Each row comes from the steps of one path. Every step used is in the known rows, and no mark comes twice. Write the path behind each row, first mark first.
Known rows:
w > f > v > z: [1.64,-1.37,1.22,-1.89,-2.10,-0.83,2.14,0.70,-0.91,-1.95,-0.49,-1.37,-1.11,-2.73,1.38,0.75,-2.56,-5.58,-1.71,1.88,1.64,-2.08,0.63,0.17,2.22]
t > b > z > v > f > l: [-0.85,0.37,-1.23,1.19,-2.30,-2.26,0.14,-1.70,-0.75,1.12,-0.43,1.04,0.00,1.67,-1.02,-4.91,-1.63,5.92,1.38,0.19,-0.19,-1.55,-1.08,-0.15,-2.00]
v > z > b > t: [0.70,0.05,0.15,-0.24,-1.32,-1.94,1.14,0.20,1.33,-0.60,-0.25,-1.98,-0.97,-2.14,-0.63,1.44,-1.28,-5.90,-0.81,1.56,-0.12,-3.19,0.47,-1.75,0.01]
l > f > v > z: [1.96,-1.00,0.50,-1.04,-0.30,-1.47,1.85,0.29,-0.13,0.66,-2.38,-1.69,-1.39,-0.72,1.07,0.05,-0.60,-4.41,-1.30,1.57,0.03,-1.22,-1.20,0.52,3.08]
w > f > v: [0.53,-1.24,2.06,-0.53,-1.64,-0.91,1.77,1.00,-1.04,-2.38,-0.38,-1.05,-0.85,-1.34,1.68,0.82,-2.16,-4.79,-1.33,1.33,1.85,-0.90,0.88,0.43,1.50]
t > b > z > v > f: [-1.45,0.18,0.04,0.95,-2.46,-1.17,0.12,-1.61,0.29,0.76,0.78,0.75,0.24,1.00,-0.67,-3.38,-0.72,5.41,1.61,0.14,-0.68,-0.97,0.75,0.31,-2.47]
w > h > b: [-0.76,0.81,-0.80,-1.45,1.01,1.92,-1.35,0.21,0.38,-1.41,1.17,-0.27,0.14,-1.40,-0.22,1.01,2.95,-2.50,-0.59,-1.52,-0.30,0.05,0.81,-1.45,-0.19]
w > t > b > h: [0.24,2.68,-1.26,0.43,2.05,3.29,1.44,1.49,0.24,-0.50,1.75,-1.27,1.12,0.79,-0.14,-1.04,1.71,2.29,0.81,-0.21,-0.06,-2.97,0.67,-0.11,0.58]
b > z > v > f > w > t: [-0.07,-1.06,0.78,1.71,-0.26,0.02,-1.88,0.28,0.03,0.17,0.44,1.07,0.84,1.86,-0.51,0.74,-0.52,4.68,0.97,-1.04,0.84,2.77,0.38,0.90,-0.01]
w > h: [-0.99,0.15,0.12,-0.83,0.67,1.38,-0.33,-0.54,-1.08,-1.45,1.37,-0.87,-0.85,-1.40,-0.09,0.78,1.79,-2.30,-0.77,-1.82,-0.58,0.65,1.66,0.08,0.24]
h > b > z > v: [-0.56,-0.03,1.00,-1.67,-1.08,-1.50,-0.86,0.24,0.92,-0.63,0.30,0.67,1.49,-2.66,-0.47,-0.31,0.18,1.04,1.00,1.09,0.92,-0.76,-0.11,-2.51,-1.60]
f > w > h: [-0.39,-0.69,-0.34,-0.37,2.41,2.73,-0.75,-0.32,-1.76,0.09,0.94,-0.11,-0.87,-0.34,0.52,2.64,1.33,-3.12,-1.75,-2.24,-0.82,2.74,1.14,1.44,1.26]
l > f > w > h > b: [0.46,0.06,-1.71,-0.57,4.09,2.24,-1.48,0.20,-0.11,1.22,-0.90,-0.19,-0.40,0.45,0.69,2.77,3.18,-2.72,-1.80,-1.76,-0.88,2.67,-2.12,0.84,1.73]
h > b: [0.43,0.67,-0.01,-0.93,-0.74,0.32,-0.08,0.89,0.90,-0.85,0.18,-0.01,0.55,-1.24,0.03,0.90,1.78,-1.98,-0.51,0.25,0.47,-1.04,0.57,-2.67,-0.10]
b > z > v > f > w > h: [-1.20,-1.25,0.18,0.36,0.13,0.48,-2.11,-1.71,-0.84,0.25,0.64,1.44,-0.43,0.59,-0.13,0.34,-0.18,2.85,0.28,-1.93,-0.64,3.76,0.45,1.72,-1.34]
v > f > l: [0.58,0.58,-1.07,1.46,-2.52,-1.76,0.45,-0.15,-0.62,-0.45,-1.31,0.47,-1.03,1.78,-0.27,-1.99,-0.28,1.93,-0.56,-0.77,0.33,-0.53,-0.37,-1.28,-0.03]
f > v > z: [1.38,-1.15,1.00,-1.30,-1.71,-0.53,1.67,0.51,-0.35,-0.58,-0.63,-1.00,-0.95,-1.48,0.80,0.36,-1.19,-5.06,-0.95,1.40,0.20,-1.43,1.08,-0.49,2.21]
f > w > h > b: [-0.16,-0.12,-1.18,-0.83,2.68,3.09,-1.71,0.40,-0.28,-0.03,0.74,0.36,0.13,-0.53,0.45,3.08,2.66,-3.65,-1.46,-2.02,-0.65,2.49,0.23,-0.21,0.80]
w > h > b > z > v: [-1.74,-0.02,0.17,-2.18,0.65,0.09,-2.05,-0.77,0.39,-1.36,1.32,0.37,1.01,-2.73,-0.67,-0.10,1.54,0.71,0.89,-0.59,0.28,0.71,0.12,-1.53,-1.90]
z > v: [-0.25,-0.55,0.95,-1.23,-0.84,-0.52,0.70,-0.42,0.07,-0.56,0.49,0.70,-0.24,-2.43,-0.20,1.02,0.03,0.40,-0.28,-0.02,0.28,-0.53,0.22,-0.30,-0.99]
t > b > z: [-1.00,0.67,0.56,0.60,-0.73,-0.26,0.86,-0.33,-1.25,0.61,1.01,-1.32,0.49,-0.58,-0.25,-2.67,-0.57,0.20,0.88,0.69,-0.44,-1.35,1.86,-0.59,-0.05]
z > b: [0.32,0.78,1.20,0.18,-0.60,-0.79,1.43,1.03,0.56,-1.20,-0.12,-0.04,-0.61,-0.13,-0.25,1.37,-0.36,-4.33,-0.15,0.91,-0.10,-0.42,1.93,-0.21,0.04]

Which path is each row?
[-1.18,0.31,-1.81,-0.54,-1.08,-1.72,-2.51,-1.20,0.42,-1.14,-0.35,1.44,0.31,0.47,-1.00,-2.61,1.07,3.89,1.00,-1.25,0.43,0.47,-1.63,-1.82,-2.35]	w > h > b > z > v > f > l
[-0.79,-0.48,1.34,0.35,-3.14,-2.61,-0.36,-1.03,0.39,-0.64,0.10,0.90,0.06,-0.18,-0.54,-1.57,-0.85,4.48,1.42,0.16,0.46,0.41,0.62,-0.73,-2.21]	b > z > v > f
[-0.22,-0.18,0.03,0.61,-2.97,-3.70,-0.47,-1.01,-0.53,-0.20,-1.13,1.31,-0.13,0.58,-0.76,-3.13,-1.61,4.75,0.99,0.12,0.85,-0.14,-1.12,-1.25,-1.73]	b > z > v > f > l
[0.19,2.34,-0.87,-0.30,0.93,2.29,2.43,0.35,-0.10,0.51,0.97,-0.65,0.30,-0.28,0.38,-1.50,0.76,0.81,0.25,0.68,-0.87,-3.02,0.41,-0.28,-0.50]	t > b > h
[2.86,1.11,0.50,-1.23,1.14,-0.92,3.56,1.65,1.22,-0.03,-2.89,-1.05,-1.08,0.57,1.24,0.45,-1.11,-5.24,-0.33,3.39,-0.26,-2.15,-1.64,0.77,2.01]	l > f > v > z > b > h
[-0.07,-1.21,1.08,1.00,-1.40,-1.12,-0.81,-0.73,-0.28,0.98,-0.33,1.57,-0.02,0.88,0.06,0.26,-1.48,3.41,0.37,-0.21,0.10,2.56,0.29,0.58,-1.18]	b > z > v > f > w
[1.41,2.05,-2.05,1.23,5.01,3.81,1.26,1.38,-0.47,2.35,-0.31,-1.02,0.66,2.58,0.67,0.53,1.91,2.02,-0.43,-0.39,-0.70,-0.53,-2.11,2.38,2.52]	l > f > w > t > b > h
[1.35,-0.93,0.48,0.30,-0.16,-3.31,1.67,0.58,1.64,0.46,-2.83,-2.69,-1.60,-0.09,0.52,1.05,-1.91,-7.56,-1.16,2.60,-0.10,-2.75,-2.04,-0.10,2.05]	l > f > v > z > b > t
[2.26,-0.26,0.94,-0.53,-0.09,-2.15,2.34,0.91,0.84,0.18,-2.83,-1.12,-1.58,0.62,0.59,0.85,-1.22,-6.92,-0.91,2.47,-0.31,-1.10,-0.62,1.21,2.72]	l > f > v > z > b
[-0.74,-0.66,-0.15,1.46,-0.74,0.39,-0.22,-1.39,-0.32,2.19,0.36,1.44,0.17,1.89,-0.13,-1.59,-1.25,4.33,0.85,-0.23,-0.98,0.95,0.20,1.81,-1.33]	t > b > z > v > f > w
[0.90,0.21,-0.22,-0.55,-1.25,-1.59,1.39,0.53,-2.20,-1.70,-0.80,-0.59,-0.83,-1.78,0.43,-0.44,-1.68,-1.60,-1.72,0.36,2.01,-1.83,-0.96,-0.75,0.80]	w > f > l
[-0.09,0.70,0.99,-0.61,-1.29,-1.03,-0.62,0.93,0.26,-0.88,0.16,-0.70,1.32,-1.46,-0.17,-0.63,0.68,-1.03,0.59,0.97,0.86,-0.74,0.94,-3.24,-0.26]	h > b > z
[1.00,2.25,0.94,-0.49,0.40,0.49,2.65,1.68,1.09,-1.19,-0.18,0.01,-0.08,-0.20,0.36,0.86,0.12,-2.61,0.39,1.68,-0.08,-1.34,1.02,-0.75,-0.68]	z > b > h
[-0.29,0.49,-0.75,3.34,0.27,1.69,-1.09,0.33,-0.80,1.09,1.04,-0.35,0.87,3.97,-0.42,-1.47,-0.04,3.73,0.89,-1.27,-0.35,1.09,1.61,1.34,1.18]	v > f > w > t > b > z
[-1.07,-0.77,-0.18,-1.69,2.25,1.45,-2.54,-0.34,-0.26,0.28,0.83,1.00,0.96,-1.78,-0.09,1.83,0.91,-0.31,0.09,-1.09,-0.07,2.72,-0.48,-0.12,-0.88]	f > w > h > b > z > v
[-0.80,-0.66,1.96,-1.05,-1.31,-1.90,0.20,-0.54,-0.47,-0.41,0.48,0.24,0.53,-2.65,-0.50,-0.53,-0.66,1.41,0.83,0.75,0.81,-0.04,0.68,-1.02,-1.18]	b > z > v
[-0.48,0.13,0.86,1.02,-0.89,-2.02,0.74,0.54,1.36,-0.83,-0.05,-1.63,-0.68,-0.86,-0.31,1.36,-0.93,-5.09,-0.48,1.04,0.07,-1.83,0.73,-1.57,-0.70]	z > b > t
[-0.70,-0.41,-0.04,0.90,2.20,1.74,-0.82,0.14,-1.03,1.65,1.55,0.07,1.44,0.30,-0.48,-0.06,-0.51,2.66,0.87,-0.49,0.11,0.81,0.26,1.66,0.67]	f > w > t > b > z > v
[2.17,1.07,1.01,-1.53,-0.22,0.23,3.35,1.82,1.08,-1.17,-1.18,-0.52,-0.61,-0.57,1.01,0.64,-1.75,-5.87,0.08,3.10,-0.10,-2.37,0.74,-0.37,1.15]	f > v > z > b > h
[0.17,-0.44,-0.27,1.07,-0.05,0.30,-2.78,0.97,1.41,0.01,0.29,1.68,1.85,1.72,-0.62,1.02,0.70,4.37,1.21,-0.71,1.05,2.14,-0.47,-0.64,-0.41]	h > b > z > v > f > w > t
[-0.08,-0.13,-1.63,2.04,0.83,2.77,-0.71,-0.35,0.47,1.37,1.10,1.66,0.29,3.15,-0.43,0.50,0.73,4.90,0.25,-1.79,-0.59,0.99,-0.04,2.68,0.00]	z > v > f > w > t > b
[-0.11,-0.33,-0.47,1.22,3.62,0.82,-0.72,-0.02,-0.84,2.69,-0.09,-0.51,1.04,1.33,-0.36,-0.25,0.15,3.33,0.52,-0.25,-0.20,0.93,-1.82,2.81,1.55]	l > f > w > t > b > z > v
[0.40,-1.26,0.19,0.56,-0.98,0.17,-0.16,-0.71,0.29,0.94,-0.37,2.26,-0.71,1.13,0.23,1.68,-0.45,2.52,-0.65,-1.00,-0.30,2.02,-0.39,1.29,-0.84]	z > v > f > w
[-1.34,-1.21,-2.08,0.28,0.71,1.17,-3.07,-1.39,2.02,0.18,0.48,0.81,-0.28,0.41,-0.12,2.59,1.61,0.75,-0.85,-2.19,-0.67,1.17,-2.26,-0.49,-2.12]	z > v > f > w > h > b > t
[-1.68,0.01,-0.53,-1.02,-1.38,-0.43,-2.47,-1.25,1.32,-1.47,0.89,1.21,0.59,-0.22,-0.79,-1.17,1.72,3.50,1.42,-1.22,-0.11,1.03,0.12,-1.30,-2.85]	w > h > b > z > v > f
[0.30,0.54,-0.65,2.32,3.38,1.27,-0.50,0.73,-1.43,2.53,-0.34,-1.78,0.89,2.53,-0.03,-0.71,0.55,1.27,0.16,-0.41,-0.27,0.84,-0.80,2.07,3.00]	l > f > w > t > b > z
[-1.95,-0.56,-1.11,0.88,0.87,1.75,-1.49,-2.41,-0.98,1.54,1.37,1.17,-0.26,1.67,-0.24,-1.56,-0.14,3.99,0.73,-1.98,-1.74,2.19,0.47,2.70,-1.53]	t > b > z > v > f > w > h
